What can hang from each mark
vodamev: didil tubub
gutal: kenat sakapi tubub
metib: kenat
tubub: gutal vodamev
sakapi: gutal
sozu: zonadad
zonadad: kenat
kenat: gutal vodamev zonadad
metan: sozu

Each row was made from one small tree. The marks that hang from a mark follow it in brackets, in alphabetical order. Every link used is in the known rows. Write each row's tree.
Known rows
kenat(gutal(sakapi tubub) vodamev zonadad): [ 11 -27 -11  22   3  12 -14  -1  16  15 -20   0 -15  14  10   3   0  -6
  11   4 -22 -12   8 -18  -9 -22  -8  -9   3   4  26  18  -6   2   2   4
  17 -12  -7  14  -7  -4 -10 -10 -15   9 -15  -1   5   8  17   9  11  -7
   4   9  -7 -12   8  10  -6  13 -22  -5   7  28 -18  -4  27  -4]
sozu(zonadad): [  1   1  -3  -1   3  -1  -2   1  -6  -4  -1  -2  -2   1  -6  -6  -9   2
  -5   2   9   3  -1   4   4  -2   0   3   4  -4  -2  -1   2  11  -5  10
  -8   6   9  -1   1   1  -2  -2   0   3   4   4   8  -3   0   2  -2   7
   3   0  -3   5  -4  -6   3   7   3   4   0   6   7   1 -11  -4]
sakapi(gutal): [  0  -4   1   2  -1  -1   7  -1   7   1  -4   1   1   3  -1   0   0  -2
  -1   2 -11   4  -1   0   5  -5   1   0  -1   5  10  -6  -6  -1   0  -5
  -4   4  -2  -3  -3  -1   6  -7  -2  -3  -2  -6   9   1   2  -4   5   5
   2  -3 -10   7  -1   4  -2   4  -2   0   2  -5   4   5  -4   1]
vodamev(didil tubub(gutal(kenat sakapi))): [ 18 -17  -4   0  -3 -13 -16  -8  11   9 -17   1  -2  -3   2   0  17 -12
   1  -4 -29  15   2   0 -11 -10   4  -8  -5   9  35  18   0  -6  -7   0
  11   0 -16  -7  14 -11   7   5   6  -2   0  -5  -6   9  26   2 -10 -13
  10  14 -18  -8   5  12  -7   8  -9 -17   2   9  -2  -1   9  -7]
sozu(zonadad(kenat)): [ -1  10  -6  -2  -2  -5  -4  -1  -9  -7  -1  -4  -9  -2  -5   0 -19   8
  -7   8   4   5  -1   9   8  -7  -1   1   6  -5  -8   2   0  10  -2  11
 -12   5  14  -3   5   7  -2  -3  -5   3  -2   5   8  -8   5   2  -1  14
   2   0   0   5  -2  -6  -3  12   1   1  -3  13   2   0 -16  -5]
gutal(kenat sakapi): [  5 -12  -4   6  -3  -9  -6   1   9   5 -10   1  -5  -1   1  -5   7  -7
  -3  -2 -12   2   0   0   3  -9   3  -2  -5   6  23   3  -1   0  -6   2
   7  -2  -6   6   4  -3   2  -1   7  -2   3  -8  -2   9  12   1 -10   8
   1  -2 -11  -6   7   8  -2   3  -1  -7   2   2  -7   2  -1  -4]
metan(sozu(zonadad(kenat(gutal(sakapi tubub))))): [ 10  -5 -14   7  -2  -3 -11   2  -4  -1 -12   2 -17  -2   0  -4 -24   1
  -7  12   8  -2   8   2   7 -25  -3  -6   2   2   4  -1  -8  12  -7  19
  -7   9   3   5   2  11 -14  -5  -5   9  -6   3   9  -5  15   5  -3  19
   6   4   2  -1   5  -5 -11  20 -12   7   2  28  -9   4   0 -11]
metan(sozu(zonadad(kenat(vodamev)))): [  2  -5  -5   3  -3   7  -3  -1 -14  -9  -1  -3 -20  -1  -5  -9 -24   8
  -2  12   4   0   5   4   4  -9  -3   0   8  -4  -8  -5  -8  10  -3  20
  -9  12  16   1   5  15 -13  -2  -4   9 -10   6  13 -10  -1   4   6  10
  10   8   1   3  -4  -6  -3  26 -10   8  -8  16  -1   0 -17  -9]
sozu(zonadad(kenat(gutal vodamev(tubub)))): [  8   1  -7   3  -3   0  -9  -3  -3  -4  -3  -3 -20   0   0  -1 -17  10
   2   9  -9   3   7   1  -4 -13  -8   2  10   3   2  13  -2  13  -4  12
  -9   0  13  -1  10   5 -16  -4 -11   9 -11   7  10  -3  13   6   9   6
   6  16  -5   2  -3  -1  -6  24 -12   0   2  26 -13  -3   0 -10]
zonadad(kenat(vodamev(didil))): [  4  -1   1   2  -7  -1  -5 -10   5  -7   2  -2 -15   4   2   5 -16   8
   5   5 -17   5   2   5  -4 -13  -3   4   8  -1   1   7  -7  -3   4  -1
   7  -1   6  -5   8   6   0   0 -13   3 -16   3   6  -3   0   4   5  -6
  11  11  -3  -3   0   4 -11  20 -12  -6  -9  16  -5  -5  -9  -1]
metib(kenat): [  2   2  -5  -6   1   5   6  -3   1   2  -2   0  -5   2   7  -6  -1  -2
   4  -3 -10  -3  -6 -10   0  -5  -2   4  -1   4   1  -3  -5  -1  -3   1
  -4  -5   0  -3   1  -2  -6   4   8  -1   0   2   2   3  -5   1   4  -5
  -1   1   2  -1  -4   8   7   3  -3  -1   4   1   3   2   2  -1]
metan(sozu): [ 1 -6  0  1 -2  6 -1  3 -9 -2  1  1 -5 -4  1 -6 -5  0  0  6  7 -3  3 -1
  1  0  0 -2  0  1 -3 -8 -5  0 -1 11 -4  9  1  1  0  8 -7  2  4  3 -4  2
  2 -4 -2 -1  2  1  4  3  3 -1 -1 -3  1  6 -5  8 -5 -1  4  2 -3 -4]
tubub(gutal(kenat(zonadad) sakapi) vodamev): [ 18 -32 -13  15   0  -3 -18  -1  10  16 -22  -2  -6   4   3  -5   8 -17
   1  -2 -29   3  -1  -9  -4  -7   2 -21  -5  -6  40  21   1  -3   1   6
  18  -2 -15   2   1 -13  13   2   2   3  -3  -9  -6  15  15  12  -6  -6
   0   4 -12  -9   7  18   7  12 -13 -19   9   2   1  -2  14  -9]
tubub(vodamev(didil)): [ 15  -7   2   1   0   0  -6  -6   6  -5   1   1   1   3  -1  -3  -4   1
  -1  -2  -7   8   3   2  -5  -6   1  -2   2  -6  12  10  -2  -4   2  -4
  11   6  -5 -10   3  -5  12  11   1   3  -5   4   0   4  -6   6  -2 -16
  10   7  -7   3  -1   6   1  14  -6  -8   0   0  12  -1  -2  -1]
metib(kenat(gutal(tubub) zonadad)): [  3  -6 -14   0   4  14 -13   0   9  12 -13   0 -13  12  15  -1   2  -6
  10   6 -20 -11   2 -22  -3 -17 -10  -5   0   9  13  12  -7  -5   0   1
   2 -13  -6   3  -4  -4 -11  -3   3   4  -9   4   0   3   6   7  13  -9
  -2   3   0 -12   2  12   4   4 -15  -2  10  15   0   2  23  -2]
kenat(vodamev): [  2 -11   0   7   1   8   1  -4   3  -1  -1  -1  -9   5  -1  -4  -2   3
   6   0  -8  -3   3  -5  -6  -4  -2   2   3  -1   3   3  -4   2   0   2
   6  -3   2   4   1   1  -4  -1  -5   4  -7   0   5   3  -4   2   5  -6
   7   6  -3  -1  -1   4  -1  12  -8   0  -2   6  -6  -3   0  -2]
vodamev(didil tubub(gutal)): [ 14  -7  -1  -5  -1  -6 -11 -10   4   5  -9   0   1  -2   1   3  12  -5
   3  -3 -18  14   3   0 -13  -3   1  -7   0   5  17  16   1  -5  -3  -1
   7   1 -11 -12  11  -8   4   5   1   0  -3   1  -5   1  17   1  -2 -19
   7  16  -8  -4  -1   6  -6   6  -8 -10   1   8   5  -3  12  -4]
zonadad(kenat(gutal vodamev(didil))): [  8  -4  -3   4 -10   2 -10  -8   7  -4   3  -1 -21   5   8   8 -19   9
   8   6 -15   0   7   2  -9 -20  -7   7   9   2   1  11  -6   1   4   0
   6  -6   5  -3   6   2  -7  -2 -15   6 -21   4   6  -1   7   8   8  -3
  11  15  -4  -4   1   7 -13  20 -19  -6  -4  21 -13  -6   3  -2]
metan(sozu(zonadad(kenat))): [  0   5  -5  -1  -3   1  -4   2 -16  -9   1  -2 -14  -6  -4  -7 -22   7
  -6  12  10   2   2   8   8  -7  -1  -1   5  -4 -10  -6  -5   8  -3  20
 -13  14  13  -1   5  15 -10  -1   0   6  -6   6   9 -12   1   2   2  14
   5   3   3   3  -3  -9  -2  17  -4   9  -7  12   5   2 -16  -8]
vodamev(didil tubub(gutal(sakapi))): [ 19 -11  -3   2  -2 -10  -7 -11   8   9 -15   2   3  -6   2   2  10  -8
   3  -6 -20  14   0   0 -13  -8   5  -9  -1   3  27  14   0  -2  -4   0
   9   1 -14  -9  10 -11   6   3  -2  -1  -2  -3  -3   6  25   2  -7 -16
   5  15  -9  -5   1   8  -8   4  -8 -11   1  13  -4  -4  14  -5]
tubub(gutal(sakapi)): [ 12 -16  -9  11   0  -8   0  -5   7  13 -12   0   1  -1   1   1  -1 -12
  -1  -7  -7  -1  -3  -1  -4  -7   6 -11  -4  -3  18   6   2   4  -3   5
   6  -2 -11   2  -1 -12   5  -3  -4   1   1 -10   0   8  18   4 -10   2
  -2   0  -1  -4   3   6  -3  -1  -5  -8   7   6 -10  -3  12  -4]
vodamev(didil tubub): [  9   4   5  -7  -1  -3  -7  -7   3  -3  -4   1   2  -3   2   2  10   2
   3   0 -14  12   3   1  -9  -3  -1   1   2   7  11  10  -1  -6  -1  -5
   4   3  -5 -11  11  -1   2   6   1  -1  -4   4  -2  -2  10  -1   1 -17
  10  15  -9  -2   0   2  -6   5  -2  -5  -4   7   7  -1   3  -1]

Write each row's tree
[ 11 -19  -8   6  -2  -4 -15  -2   5  17 -23  -2  -3  -2   4   0  21 -16
   5   0 -31   7   0  -9  -8  -2   0 -17  -5   7  36  20   1  -5  -3   6
   8  -4 -14   1   9  -9   2  -2   3   0  -1  -7  -9   8  28   3  -2  -6
  -1  11 -13 -12   4  11   0   3  -8 -14   5   8  -5  -2  19  -8]	vodamev(tubub(gutal(kenat(zonadad) sakapi)))
[  9  -9  -8   2  -1   4  -8  -5 -14  -1  -9  -3 -20  -5  -4  -8 -15   2
  -1  10  -7   5   5   0  -2  -6  -3 -10   6   0   3   6  -4   9  -6  22
  -9  13   9  -2  11   9 -12  -2  -3   9  -9   4   7  -7  10   4   6   3
  10  16  -1   1  -4  -1  -3  29 -14   3  -4  20  -2   0  -5 -13]	metan(sozu(zonadad(kenat(vodamev(tubub(gutal))))))
[  2 -10 -10   7   2   8 -19   3   7  11 -13   0  -9  12  10   7   2  -5
   7   9 -11  -9   8 -14  -3 -12  -9 -10   0   6  13  16  -2  -3   3   2
   7 -10  -7   5  -6  -2  -6  -6  -7   5  -9   2  -3   2  13   6  12  -4
  -1   4  -3 -11   6   5  -2   1 -14  -2   8  16  -3   0  23  -2]	kenat(gutal(tubub) zonadad)
[  2   2  -9   0  -5   3  -9   3 -14  -7   1  -1 -18  -5   2  -4 -25   8
  -3  13  10  -2   6   5   4 -11  -5   0   6  -2 -10  -3  -5  11  -4  20
 -15  10  12   0   4  11 -16  -3  -2   7  -9   6  10 -10   7   5   4  16
   5   7   4   2  -2  -7  -3  17  -9   9  -2  16  -3   1  -9  -9]	metan(sozu(zonadad(kenat(gutal))))
[ 14  -8  -3   1   4  -3 -14  -5  11   0  -9   3  -1   9  -3  -1  -1  -2
  -5   3  -9   6   9  -3   1 -15  -1  -9  -3  -1  17  13  -4  -7   0  -6
  17   4 -11  -7   1  -2  12   9   1   3  -2   5  -2   6  -4   5  -2 -13
  12   3  -6   1   6   9  -4  17 -10  -9   5  11  11   4   5  -1]	gutal(tubub(vodamev(didil)))
[  5  -2  -8   5  -4   2  -8  -2  -3  -5   1  -3 -21   3   0   0 -25  10
   0   8  -3  -2   6   3  -1 -16  -6   4  10  -2  -4   8  -3  14  -4  13
  -8  -1  15   3   4   4 -14  -7 -13   9 -11   5  13  -3   6   8   6  11
   6   9  -4   2  -3  -1  -5  23 -12   1   1  23 -10  -3  -6  -7]	sozu(zonadad(kenat(gutal vodamev)))
[  2 -20  -8   4  -1   0 -20   0   2  14 -14  -4  -8   5   3   1  11 -14
   4   4 -22   0   0  -8  -4   0  -2 -14  -3   0  21  16   2  -7   0   6
   8  -5  -8   2   2  -8   6  -3   3   0  -3  -6  -8   5  13   5   2  -3
  -1   2 -10 -12   2  12   5   3  -9 -13   4  -3   4  -1   8  -4]	tubub(gutal(kenat(zonadad)))
[  0 -24  -5   9   2   7 -12  -1  16  10 -20  -1 -13  18  -3  -2  12  -8
   4  11 -37  -2   7 -15   6 -16  -7  -9  -2  13  32   8 -11 -10  -1  -2
  10  -4  -6   4   0   1   6 -11  -1   0  -8  -6   6   6   5  -1  14   0
  12   0 -23  -5   7  17   1  19 -16  -8   4   6   6   9   1  -2]	sakapi(gutal(kenat(vodamev zonadad) tubub))
[ 10 -12 -10  12  -5   4  -4   0  -6  -3  -4  -1 -23  -4   1  -6 -28   6
  -1   8   3  -3   6   2   0 -20  -4   0   8  -2   1  -2  -8  16  -5  22
  -7   8  11   7   4  10 -17  -5  -8  11 -13   2  16  -4  11   8   3  15
   8  10  -1   0   0  -3  -7  26 -16   8  -3  25 -14  -2  -5 -12]	metan(sozu(zonadad(kenat(gutal(sakapi) vodamev))))
[ 22 -33  -9  12  -2  -4 -20  -6  13  13 -20  -1  -6   5   4  -3   6 -16
   2  -2 -32   7   0  -5  -8 -13   3 -17  -3  -6  43  24  -2  -7   1   3
  25   0 -17  -4   4 -15  19   5   1   3  -7  -7  -5  14  16  13  -6 -14
   6   7 -18 -11   5  20   3  15 -14 -21   5   4   8  -4  10  -7]	tubub(gutal(kenat(zonadad) sakapi) vodamev(didil))
[ 13 -20  -5  16  -2   4   0  -3  12   6  -5   2 -14   3   7  -1  -8   0
   7  -4  -9  -8   6  -7 -11 -18  -3   2   3   2  15   6  -4   9  -3   4
   8  -8  -4  10  -2  -6 -13  -5 -11   7 -11  -3   8  10  13   8   1  -1
   4  10  -5  -5   4   7  -6  12 -16  -2   5  18 -24  -5  17  -5]	kenat(gutal(sakapi) vodamev)
[ 15 -20   1   6  -4  -4 -10  -8  14   3 -13   0  -9   0   0  -4  13  -4
   5  -3 -30  10   5  -4 -10 -14   1   2   0  11  34  13  -6  -3  -6   0
  16  -2  -7   0  13  -3   0   2   4   2  -6  -3   2  10  15   1  -4 -12
  15  15 -22  -9   5  13  -7  18 -11 -11  -4  13  -8   0   2  -7]	gutal(kenat(vodamev(didil tubub)) sakapi)
[  6  -5  -1   2  -4   5  -8  -5 -10 -13   1  -2 -18  -2  -3  -8 -26   9
   0  10   1   4   5   8   2 -13  -2   4  10  -4  -6  -3  -9   7  -3  18
  -5  14  15  -4   7  13  -8   1  -4   9 -14   8  13 -11  -1   4   5   2
  17  11  -3   1  -3  -5  -5  28 -12   7 -13  17   5  -2 -19  -8]	metan(sozu(zonadad(kenat(vodamev(didil)))))
[ 12 -25   0  12  -2   3 -15  -6  12   8 -19  -2 -12   4   6  -2  17  -6
  11   2 -41   7   3  -8 -12 -12  -3  -3   2   8  38  19  -7  -8   1   2
  20  -4  -6   2  10  -2   0  -2  -1   2 -12  -2   2   7  18   4   6 -16
  12  16 -24 -15   5  13  -3  15 -13 -13  -6  15  -3  -4   7  -5]	gutal(kenat(vodamev(didil tubub) zonadad) sakapi)
[ 12 -12  -9  -1   1  10 -10 -10  16   4  -7   2 -18  14  12  -4  -6   1
  10   1 -21  -8   7 -18  -9 -28  -8   5   2  11  13  11 -11  -2  -6  -2
  11 -12  -5  -2   3  -4 -10   3   2   8 -12   6   5   9  -1   5   8 -18
  14  13  -5  -7   2  18  -2  21 -24  -5   7  21  -4   1  16  -3]	metib(kenat(gutal(tubub) vodamev(didil)))
[ 18 -17 -12  13   2  -4  -9   0  16  10 -15   6  -6   7   4   0  -5  -5
  -4  -1  -6  -5  10  -9  -2 -24  -2 -11  -4   2  24  14  -3   4  -4  -1
  12  -4 -15   6  -3  -7  -1   1  -5   7  -2  -2  -1  15  13   9  -5   1
   1   3  -3  -1  10  10  -6  13 -14  -7  15  20 -15   3  23  -6]	kenat(gutal(sakapi tubub(vodamev)))
[ 12 -17  -7   0   2  15  -8 -13   6  10 -15  -5 -12   8  13  -5   9  -6
  19  -1 -41   3  -4 -20 -17  -7  -7  -4   5   5  23  19  -8  -7   1   3
  10  -7  -4  -7   9  -7  -4   3   1   4 -15   4   2   3   8   6  16 -32
   9  20  -9 -12  -6  19   6  16 -19 -11   1  14   5  -6  17  -4]	metib(kenat(vodamev(didil tubub(gutal)) zonadad))
[  9  -9  -2  -2   1  19  -4 -11   5   4 -11  -4 -13   7  13  -6  10   0
  18   1 -37   2  -3 -18 -13  -7  -8   2   6   6  19  14  -9  -8   2   2
   8  -7   1  -6   8  -2  -6   3   1   3 -16   8   4   0   2   3  19 -31
   9  19  -9 -11  -6  15   5  15 -15  -6  -4  13   8  -5  10  -2]	metib(kenat(vodamev(didil tubub) zonadad))
[ 20 -18  -2  10  -4   2  -6  -9  14   4  -8   2 -12   0   8   2   1   2
  11  -4 -20   3   9  -6 -20 -20  -4   3   6   8  24  15  -5   4  -3   1
  12  -6  -6   1   8  -8 -11   0  -9   6 -15   2   6   8  21   6   3 -15
  11  22 -13  -6   3   9 -13  16 -18  -6   1  24 -18  -6  19  -5]	kenat(gutal(sakapi) vodamev(didil tubub))
[ 19 -23  -7  -1  -2  -7 -21  -7   9   4  -9   0  -7   6  -1  -4   3 -10
  -2  -2 -22  10   4  -1  -6  -7   2 -11  -3  -2  28  20  -1  -7  -3  -1
  18   3 -13 -10   7 -13  17  10   8   3  -3  -3  -7  13   3   9  -8 -12
  11   7 -15  -3   2  18   4  19 -14 -19   7  -3  12   1   3  -6]	tubub(gutal(kenat) vodamev(didil))
[  7 -28  -9  17   3   3 -18  -1  15  13 -26  -1 -14  14   1  -2  13 -11
   5   6 -32  -6   7 -15   1 -19  -4 -12  -4   9  36  15  -7  -6  -4   3
  21  -9  -9  12   0   0   1  -7  -1   4  -6  -4   0  11  13   4   2  -4
   8   1 -17 -14  12  15  -3  17 -15 -10   3  19  -8   2  10  -5]	gutal(kenat(vodamev zonadad) sakapi tubub)
[ 20 -18  -5   2   0  -5 -13  -9   6   4  -6   1  -1   4  -1  -2  -4  -7
  -1  -4 -14   9   1   0  -8  -6   3 -11   0  -8  19  17   0  -3   0  -2
  15   5 -12 -11   4 -13  16   9  -1   3  -5   0  -4   9   3  10  -5 -15
   8   8  -5   0   0  12   1  15 -12 -14   6   1   9  -2   6  -4]	tubub(gutal vodamev(didil))
[  2   0  -6   3  -1   1  -4  -4  -6  -6  -1  -5 -16   3  -6  -3 -23   9
  -2   7  -3   3   0   5   4 -11  -3   3   8  -6  -4   3  -3  11  -2  12
  -7   4  16   0   5   8  -5  -4 -10   6  -7   5  13  -5   0   4   4   8
   7   5  -3   3  -3  -3  -4  21  -6   0  -3  19  -3  -3 -15  -6]	sozu(zonadad(kenat(vodamev)))
[ 18 -26  -2  14   1   8 -11 -11   9  13 -20  -4  -7   4   6   2  11  -8
  14  -1 -36   6   0 -10 -19  -8  -2 -11   6   1  34  24  -3  -5   4   5
  18  -4  -8  -3   7  -9   3  -3 -12   4 -15  -1   2   4  22   7  10 -26
   9  21 -13 -13  -1  12  -5  13 -17 -12  -3  19  -2 -10  18  -5]	kenat(vodamev(didil tubub(gutal(sakapi))) zonadad)
[  5 -15  -7  -1   0  -1 -20   0   1  13 -17  -3  -6   1   3   1  22 -12
   7   5 -29   6   2 -10  -8   4  -4 -16  -3   8  27  22   2  -7  -2   4
   5  -3 -10  -2  10  -7   1  -1   6   0  -2  -3 -11   4  21   2   5  -9
   1  11 -12 -11   1  11   3   4  -8 -13   5   2   3   0  16  -6]	vodamev(tubub(gutal(kenat(zonadad))))
[ 10 -28  -1  14  -2   4 -15  -5  12   5 -15  -3 -12   7   5  -1   7  -6
  10   1 -32   2   0  -7  -7 -15  -1   0   3   4  33  13  -6  -6   2   3
  22  -6  -4   5   3  -3   4  -4  -3   3 -12  -4   4   7  12   6   3 -12
  11   8 -21 -14   5  13  -2  15 -14 -11  -7  11  -2  -5   1  -3]	gutal(kenat(vodamev(didil) zonadad) sakapi)
[ 13 -20 -11   9   3  13   0  -9   7  18 -22  -4 -12   5  13  -7  10 -11
  16  -3 -39  -2  -7 -23 -14  -8  -4 -11   2   5  30  15  -6  -1  -1   7
   7  -9  -6   2   5  -9  -8  -2   0   5 -11  -1   2   8  15   6  11 -21
   0  15  -5 -12  -3  18   6  12 -17 -10   5  17  -8  -5  23  -7]	metib(kenat(vodamev(tubub(gutal(sakapi))) zonadad))
[  4   4  -1   2  -6   1  -1  -6   1  -2  -4  -2 -15  -1   1   4  -5   7
   6   7 -21   5   3  -1  -4  -5  -6  -3   4   5   3  10  -5  -1   1   2
   0  -2   7  -2  13   7  -7   0 -10   3 -11   3   2  -2   7   1   9  -3
   6  14  -3  -1   0   3  -8  19  -9  -6  -4  18 -13  -2   1  -4]	zonadad(kenat(vodamev(tubub)))
[ 10 -20 -10   7  -2 -11 -10  -2   9  14 -15   0  -5  -1   0  -1   7 -15
  -3  -5 -17   3   0  -3  -2  -8   5 -10  -7   3  28   8   2   1  -7   5
   8  -3 -12   4   4 -10   7  -2   5   0   4 -12  -5  12  19   4 -13   6
   1  -1  -9  -8   6  12  -2   4  -7 -13   8   2  -9   1   8  -6]	tubub(gutal(kenat sakapi))
[ 20 -22  -7   7   1 -13 -20  -4  20   6 -19   4  -4   8  -4  -4   6  -8
  -8   1 -22   8   8  -4   3 -24   2 -10  -9   5  38  16  -6  -6  -7  -5
  24   0 -17  -2   5  -5  15   8   8   2   1  -3  -4  15   7   6 -13  -6
  13   0 -18  -6  13  16  -6  20 -10 -17   6  12   3   7   4  -6]	gutal(kenat sakapi tubub(vodamev(didil)))
[ 15 -24  -9   3   0  -5 -15  -2   6   8  -9   0  -8   5  -3  -7   5 -11
  -4  -1 -18   4   5  -6  -2  -2   1 -16  -6  -3  24  17   0  -4  -4   3
  12   1 -12  -3   6 -12  12   7   8   3   1  -6  -8  13   4   9  -7  -3
   5   3 -10  -2   3  16   7  16 -11 -17  11  -6   4   3   7  -8]	tubub(gutal(kenat) vodamev)
[  0 -12  -4   0   1  -7  -9   2  15   6 -15   3  -6  10  -6   0  11  -8
  -6   8 -23   3   7  -6  12 -14  -1  -6  -8  15  25   1  -8  -7  -6  -7
   3   1 -11   0   1   0   9  -7   7  -3   3  -8   3   7   5  -5   1  10
   9  -7 -19   2   9  13  -2  12  -6  -7   7   0   6  14  -3  -1]	sakapi(gutal(kenat tubub))
